(in the rows, 128 means zero)
Known rows, with every step that occurs
vinaz > setot > sasep > bizepal > bofu > satab: [131 119 114 147 156 167 115 196 216 115 117 195 164 129 176 108 188  90
 107  90  59 131 157 133 160 132 122 160 106 124 200 135 128  99 139 168
 135 150 195 107 106 137 145 183 118 144 125  52 138 126 165  94 112 133
 124 137 185  99 146 165 143 100 122 155 125 182 196]
bizepal > dulem > satab: [140 154  97  88 156 146 150 165 165 142 150 162 125 132 153 128 193 141
 115 145 122 117 125  98 141 122 132 117 134 121 161 139 133 152 120 145
 121 138  94 105 103 147  85 142 157 116 184 114 123 164 145  94 120 129
 133 152 159 142 176 125 137 117 142 128 137 135 166]
bofu > setot > zogem: [142 148  97 136 169 107 123 150 156 137 178 121 161 147 122 112 148 130
 110 130 132 123 126 108 152 160 124 113 114 117 162 130 184  71 141 159
 144  97 109 120  95 113 106 116 147 123 141 151 121 149 168  88 160 104
 137 128 131 109 155 108 127 106 158 133 137 103 138]
bofu > satab > dulem > bizepal: [118 103 143 105 181 120 112 158 196 119 164 140 132 128 123 119 168 154
 138 125 110  89 152  99  95 123 117 130 143 121 170 170 122  91 139 145
 120 120 100  95 115 158 116 181 156 144 126 109 129 217 101  56 122 130
  86 143 195 121 140 135 162  89 104 154 165 142 139]
satab > dulem > bizepal: [121 125 155 126 169 147 140 149 182 126 159 145 141 146 134 124 175 159
 134 130 104  83 141 115 121 130  99 124 181 136 152 148 128 115 127 141
 137 128  89 109 109 146 126 188 136 145 125 148 139 191 112  81 140 137
  98 136 166 117 123 137 164  85 115 161 148 127 111]
bofu > satab > dulem > bizepal > sasep > setot > fudefu: [128 105 147 102 206 144  97 180 185  93 151 141 174 106 112 126 205 127
 116 128  81  84 183 139 116 117 115  88 144  86 169 164 110  89 139 135
 132 133 107 129  65 162 134 143 126 141 123 124 125 252 138  26 141  73
  79 201 215 125 136 125 165  97 105 163 141 160 133]
satab > dulem > bizepal > bofu > setot > sasep: [127  68 114 178 162  93 123 209 208  87 190 140 158 170 157  99 196 128
 143 145  79  97 184 159 165 145 101 112 140 118 160 133 123  79 151 156
 163 122 118 110 119 117 135 182 118 148 139  64 109 189 157  81 118 167
 113 129 152 120 160 157 188  98 133 155 165 155 131]
vinaz > setot > bofu > satab > dulem: [101 142 142 122 172 186 120 161 172 100 132 131 148 127 166 115 163 152
 141  81  99 134 109 121  93 149 118 120  84 129 134 152 138  86 134 161
 140 116  93 111 135 140 133 132 140 123 109  53 138 121 112  39  86 111
 123 113 182  99 111 146 118 116 102 142 180 129 152]
satab > dulem > bizepal > bofu: [ 99  90 127 134 173 107 141 163 182 124 159 149 144 160 151 126 181 141
 150 128 101  83 131 121 153 129  81 105 132 143 146 168 109 133 131 161
 146 128  83 101 114 141 146 192 135 148 123 101 133 184 123  97 109 157
 117 122 159 152 139 164 187 100 148 159 137 138 120]
bofu > satab > dulem: [133 117 139 131 187 159 100 154 179 128 154 131 138 140 138 125 164 157
 151 148 106 117 114  87  81 124 137 115 112 126 165 154 155 105 118 150
 120 123 108 101 138 147 126 149 153 130 105 119 136 138 111  64 121 126
 123 151 187 102 126 130 151 118 125 159 172 122 144]
setot > bofu > satab > dulem > bizepal: [ 93 131 152 101 181 140 144 178 170 112 155  96 144 150 136 115 148 137
 151  83 107 113 132 115  82 146 101 103 117 130 146 183 120 107 140 150
 125  97  83  93 105 144 136 169 149 150 124  92 121 209  80  63  88 142
  87 147 179 151 145 158 154  83 105 133 178 142 142]
fudefu > setot > bofu > satab > dulem > bizepal > sasep: [107  98 139  89 177 195 156 164 163  78 150 104 137 132 111 106 202 166
 140 133 109 108 141 111 112 133 118 100  91 132 151 153 117  70 127 156
 157 103  70  82 100 126 143 150 150 151 105  79  93 213 111  39  79  96
  98 171 210 119 126 145 155  90 117 127 186 122 151]
bofu > satab > dulem > bizepal > sasep > setot: [117  93 159  97 182 138  88 163 197 114 164 146 147 118 133 133 193 154
 136 120 101  82 157 120 106 126  95  88 131  92 177 134 138  85 127 122
 130 131 111 113  91 161 145 162 144 150 117 126 124 210 127  34 135  73
  79 211 215 116 140 129 136  90 107 150 152 130 130]
sasep > bizepal: [134 140 123 136 157 160 141 159 175 149 118 142 139 125 142 141 170 140
 103 126  80  91 139  92 142 147 104 135 142 139 181 144  97 128 130 130
 142 127 143 112  91 131 140 185 145 156 135 154 107 105 143 117 148 137
 119 123 163 129 137 124 148  79 122 142 112 142 146]
fudefu > setot: [138 149 116 133 139 184 146 135 142 137 140 147 145 156 117 141 168 147
 113 180 118 122 130 106 135 147 123 136 110 145 156 143 135 117 123 155
 134 107  92 102 108 129 130 150 145 127 123 138 119 127 142  94 122 111
 146 137 164 100  93 101 137  90 142 132 134  89 135]
zogem > setot > bofu > satab > dulem: [ 96 120 125 132 197 159 123 154 175  69 163 114 157 100 147 101 132 141
 154 110 116 145 108  99  76 148 107 111 105 101 141 166 164  99 131 167
 135  93  93 102 117 150 137 136 153 131 116  87 154 144 112  57 102 134
 148 158 181 106 116 123 119 139 105 128 181 132 141]
satab > dulem > bizepal > bofu > setot > fudefu: [105 113  97 173 188  99 141 205 171  99 182 133 186 136 132 103 189 117
 150 136  67  90 186 146 133 150  96 106 152 117 133 156 112  91 142 156
 168 131  83 133  84 109 114 146 129 128 137  83 100 228 157  53 135 143
 136 121 157 152 148 150 182  80 137 179 137 176 140]
dulem > bizepal: [110 137 137 122 158 139 135 135 157 138 153 154 140 143 127 121 139 138
 125 127  88  89 161 113 148 121  94 132 170 127 167 162  99 127 136 125
 113 116 120  98  83 139 140 184 142 142 151 138 124 216 136 110 141 139
 101 134 151 134 149 137 152  78 105 139 133 133 119]
sasep > bizepal > dulem: [142 149 102 115 175 182 145 167 191 173 162 134 111 126 150 147 210 163
 101 132 106  91 159  81 130 130 127 126 147 145 176 137 118 146 122 122
 148 148 140 122  73 141  97 154 148 155 130 134 114 110 145 113 148 130
 149 136 178 132 144 126 164 103 118 139 118 139 161]
vinaz > setot > sasep: [146 149 132 145 136 222 128 149 163  99 131 182 150 147 154 149 158 122
 103 143  76 135 148 137 174 114 137 138 136 100 170 123 119  96 148 170
 123 141 171 103 107 137 138 171 118 112 146 109 146 109 159  92 120 127
 114 126 152  87  96 114 130 120 104 143 142 128 143]
fudefu > setot > bofu > satab > dulem: [120 133 128 111 174 173 143 183 171 116 150  89 149 128 139 130 174 155
 151 143 117 154 108  99  80 150 137 104  49 153 129 161 151  86 113 155
 134  99  77  96 132 120 121 136 160 137  96  97 110 140 103  38  93 112
 144 138 184 108 120 122 151 110 127 127 190 102 153]
bizepal > sasep > setot: [130 139 143 127 161 191 116 140 161 122 157 158 155 113 135 149 175 147
 108 152 107 116 142 117 154 122 116  93 117  89 168 123 133 111 126 119
 131 135 117 123 110 149 174 149 123 124 121 155 133 137 170  79 147  75
 108 188 177 123 131 104 114 109 114 137 127  94 117]
zogem > setot > fudefu: [118 135  93 170 188 197 128 129 135  72 154 153 172 111 112 125 129  88
 127 151  78 129 130 117 139 125 115 132 164  84 165 161 114 112 130 174
 140 115 122 123  71 147 121 121 138 119 141 134 147 165 156  91 153 128
 143 151 151 109 109 100 120 118 109 149 121 157 118]

Rows
[123  87 142 126 176 159 141 136 160  95 143 157 115 144 133 128 195 157
 119 143  90  68 156 122 150 111 101  91 167 119 163 143  99 102 132 146
 148 129  93  81  98 148 149 191 127 140 128 137 103 183 124  72 131 123
  78 158 187 134 115 136 163 104 114 166 159 131 112]  satab > dulem > bizepal > sasep
[122 112 142 109 179 106 102 137 199 108 168 132 158 156 118 130 198 159
 115 122 136  95 127 136 173 135  95  52 143 104 158 134 170  91 137 127
 154 122  69 127  68 169 130 152 120 135 144 180 111 174 122  67 139  66
  85 175 182 120 138 129 163 111 140 139 129 117  98]  satab > dulem > bizepal > sasep > setot > zogem
[119 177 135 122 158 212 141 159 151 112 147 105 165 115 150 144 163 133
 122 116 107 122 134 118 151 133 101  68  95  90 151 136 118 110 136 107
 128 116 116 118  98 124 175 135 123 129 118 127 123 142 141 100 125 100
 116 169 146 130 123 119  95 110 106 111 136 106 131]  bizepal > sasep > setot > bofu
[ 92  96 134  92 167 185 136 157 163  80 146 143 138 118 154 105 179 140
 138  90  88 103 143 133 127 127 107 109 117 120 154 151 110  74 138 163
 153 117 107 106  99 135 158 159 135 139 112  58 124 199 111  25  82 106
  76 163 207 121 113 168 131  92  84 158 183 132 154]  vinaz > setot > bofu > satab > dulem > bizepal > sasep
[110 136 142 114 185 177 108 178 179 111 153  96 167 111 150 135 172 154
 134 102 118 133 127 115 102 134 113  54  77 103 146 142 149  94 120 127
 136 121  88 113 121 138 167 119 133 135 102  95 115 153 112  39  97  91
 119 193 196 119 140 125 123 121 112 133 177 107 152]  bizepal > sasep > setot > bofu > satab > dulem
[132 116 149 124 195 158 116 178 169 101 156 137 174 114 117 146 212 137
 123 141  69  73 171 145 149 122  86  79 173  85 157 158 111  99 140 120
 152 140 106 137  66 124 132 148 106 139 139 158 114 208 145  55 160  76
  89 176 189 123 119 116 163  88 103 171 122 142 106]  satab > dulem > bizepal > sasep > setot > fudefu
[124  63 119 171 195 136 110 201 236  60 157 176 151 130 174  85 199 116
 143 136  79 116 131 116 133 119  96 129 133  92 191 142 162 101 137 186
 153 138 161  91 113 162 137 184 125 148 109  58 165 132 145  95 123 153
 137 158 205  95 144 153 153 136 154 153 147 169 166]  zogem > setot > sasep > bizepal > bofu > satab > dulem
[108  91 122 137 194 121 115 185 192 137 159 138 151 127 154 107 161 146
 152 139 117 114 125  97  97 112 110  97  93 143 154 159 146 121 113 173
 128 130 106  88 150 162 139 161 151 128 100  67 133 151 120  70 101 153
 151 144 176 138 137 143 166 125 143 159 157 126 147]  bizepal > bofu > satab > dulem
[111 118 114 134 177 108 115 198 193 163 127 150 147 117 142 119 151 116
 125 109  91 111 138  93 125 128  88 131 107 137 189 161 123 134 120 158
 133 132 151  97  99 147 150 177 158 158 108  79 127 156 162 106 127 150
 146 140 182 136 158 168 137  86 142 152 128 154 188]  sasep > bizepal > bofu > satab
[165 132 106 117 144 207 167 195 215 138 148 150 129 162 132 152 244 159
 112 188 103 121 171 110 158 132 150 146 127 146 185 120 126 117 121 139
 147 151 156 110  69 119  83 169 134 165 124 128  87 110 151 110 127 116
 159 134 188  98 143 110 180 104 125 130 127 139 174]  fudefu > setot > sasep > bizepal > dulem
[148  78 117 144 165 144 132 221 242 109 143 158 154 156 147 111 238 147
 140 168  80 121 149 120 139 130 115 126  92 148 176 137 143 109 114 170
 153 134 143  94 117 138 121 188 128 160 102  91 110 100 140  80 109 140
 156 138 210  92 137 143 186 119 151 156 154 159 177]  fudefu > setot > sasep > bizepal > bofu > satab > dulem
[132 126 111 150 175 139 113 219 217 139 132 164 153 147 151 114 167 101
 127 113  68 131 165 120 149 106 123 129 115 118 210 147 110 118 129 160
 125 145 194  93 106 138 142 181 139 146 116  76 126 158 155 122  98 149
 118 144 182 118 165 157 163 108 149 147 146 175 186]  setot > sasep > bizepal > bofu > satab
[173 129  85 115 149 133 141 213 213 114 162 151 135 123 167 111 251 127
 110 125  82 111 165 116 152 159 126 139 140 105 195 115 126  95 135 147
 156 138 154 117  98 116  75 150 149 137 202 115  87 154 192 102 130 125
 127 137 168 118 199 117 143  96 147 124 127 193 190]  bofu > setot > sasep > bizepal > dulem > satab
[133 148 124 146 183 210 112 172 140  97 149 142 183  98 106 151 173 116
 111 164  74 114 161 134 144 109 121  87 135  73 165 136 108 110 129 125
 133 144 130 138  84 145 138 117 123 123 131 148 115 166 172  78 159  73
 118 179 167 130 115 103 127 102 118 151 119 127 134]  bizepal > sasep > setot > fudefu
[111  91 126 138 186 106 113 201 211 143 135 139 141 132 158 106 193 146
 143 112  80 109 119  96 104 128  98 114 114 151 165 168 131 113 116 158
 154 148 126 109 126 149 131 170 149 148 102  87 121 119 133  84 127 144
 142 129 197 129 139 165 162 100 139 167 142 150 176]  sasep > bizepal > bofu > satab > dulem
[136 128 123 173 172 206 121 133 167  65 154 165 152 138 139 124 145 102
 131 186 103 143 144 122 164 120 116 134 144  78 183 136 133 112 144 179
 124 118 158  99 104 151 153 169 121 118 139 113 152 135 146 107 135 141
 128 157 145  88 111 105 114 133 120 134 141 130 120]  zogem > setot > sasep
[102 134 153 110 173 158 143 151 167  88 154 103 163 120 150 139 199 150
 134  90  97  91 155 138 147 135  74  68 132 104 137 148 119 104 137 113
 149 112  85 117  87 133 161 169 121 152 141 131 107 172 112  69 122 100
  89 173 181 136 138 143 137  91  99 134 152 126 110]  satab > dulem > bizepal > sasep > setot > bofu
[121  77 154 103 176 165 107 151 171 107 145 151 120 138 125 118 185 153
 125 135 106  79 150 111 107 101 101 108 149 104 169 148 104  96 119 152
 129 127 103  92 104 158 141 174 147 149 108 100 124 225 118  50 122 103
  74 179 206 136 126 144 157  89 118 168 173 137 132]  bofu > satab > dulem > bizepal > sasep
[115 131 155 119 160 156 116 147 169 119 136 159 149 124 126 142 180 146
 113 132 109  88 171 131 162 126  91  99 151  84 172 139 110  99 142 114
 128 136 106 122  75 145 171 164 123 140 138 143 127 223 152  87 150  93
  86 193 174 125 146 129 126  71 104 141 116 119 115]  dulem > bizepal > sasep > setot
[100 134 164 100 176 114 108 186 198 120 159  95 178 112 148 134 166 156
 154  79 107 122 149 121  94 160  93  97 107 117 153 169 164 105 146 112
 120 111  89 128  91 148 133 144 155 154 128 108 113 208  92  51 109 100
  95 166 180 122 154 146 149  95 103 117 163 143 136]  sasep > setot > bofu > satab > dulem > bizepal
[130 190 132 147 174 156 111 169 151 118 146 131 192 114 121 161 149 112
 121 142  76 115 165 134 129 143 118 104 128  98 160 161 129 125 126 105
 117 140 122 141  77 140 117 122 136 119 146 143 133 154 155  77 163  97
 131 151 156 115 121  96 132 105 126 147 114 139 126]  sasep > setot > fudefu
[155 111 100 142 179 203 152 162 206  90 170 168 127 133 163 127 210 130
 120 159  94 121 168 119 167 114 136 143 152  91 197 123 132 120 139 159
 149 132 169 113  56 152 102 174 125 143 141 115 137 109 152 119 149 146
 160 155 188  98 148 119 159 116 113 138 120 167 159]  zogem > setot > sasep > bizepal > dulem
[125 185 128 123 171 107  97 143 190 161 142 124 184 148 127 143 142 133
 112 125 140 127 118 116 150 148 130  88 102 105 166 141 191  97 137 124
 118 119 108 135  78 157 117 130 143 125 164 187 133 131 131 107 154  80
 138 160 141 104 150 111 126 119 135 118 110  96 113]  sasep > setot > zogem
[ 99  97 141  84 187 178 128 171 163 108 153 110 131 112 135 113 179 133
 148  97 105 103 142 118 113 113 107  80 107 108 157 162  90  91 136 147
 134 105  87  80 106 141 155 176 142 153 104  81  89 214  99  61  83 124
  59 174 199 149 141 164 162  95  97 138 189 134 162]  setot > bofu > satab > dulem > bizepal > sasep
[118 172 114 130 152 201 168 159 133 121 143 113 165 148 120 143 153 148
 129 159 113 146 122 112 141 157 119 128  69 153 134 147 124 112 118 154
 127  99  83  96 102  96 147 141 144 125 125 112 116 133 123  89 111 132
 142 118 147 114 123 117 130  96 120 111 154 108 139]  fudefu > setot > bofu
[ 95 129 144  86 176 154 105 179 169 120 142 117 153 101 122 130 164 122
 125  73  99 116 166 125 125 134  92  89  93  93 168 162 108  79 150 109
 125 100 104 116  74 142 180 154 158 160 125  95 116 249 146  67 113  93
  67 197 190 135 160 144 108  72 102 115 157 135 159]  dulem > bizepal > sasep > setot > bofu > satab
[117 126  91 163 154  97 132 197 179 131 151 131 162 129 155 113 183 125
 119 126  78  90 163 110 146 169  79 122 113 137 170 133 119 102 139 149
 171 129 134 128  86 109 155 168 143 153 112  87 103 144 201 111 154 151
 167 118 152 121 160 155 140  68 143 156 116 142 166]  sasep > bizepal > bofu > setot
[ 79 108 129 112 196 142 120 152 176  62 174 122 154 117 137 100 145 126
 169  91 111 126 117 114 100 142  91 119 137 110 156 177 139  92 149 169
 146  83  81  98  81 145 138 163 154 149 136  81 133 213  95  62 112 140
 113 161 184 114 133 151 125 103  93 132 170 156 139]  zogem > setot > bofu > satab > dulem > bizepal
[141 156  92  90 161 137 151 183 197 141 127 159 122 133 160 121 218 139
  97 114  96  89 134  78 136 141 118 135 140 128 181 145 114 144 121 142
 132 137 110 112  95 148  76 155 157 141 194 134  99 129 154 113 138 135
 122 134 177 154 187 137 136  87 141 131 113 161 186]  sasep > bizepal > dulem > satab
[118  95 144  90 193  89  83 148 219 134 160 131 156 141 115 111 195 149
 120 110 135 103 142 112 139 129 105  67 116  88 180 142 195  66 139 140
 138 125  86 118  83 182 125 132 130 144 142 153 125 208 117  40 129  54
  87 202 217  93 162 125 165  99 131 141 145 118 124]  bofu > satab > dulem > bizepal > sasep > setot > zogem
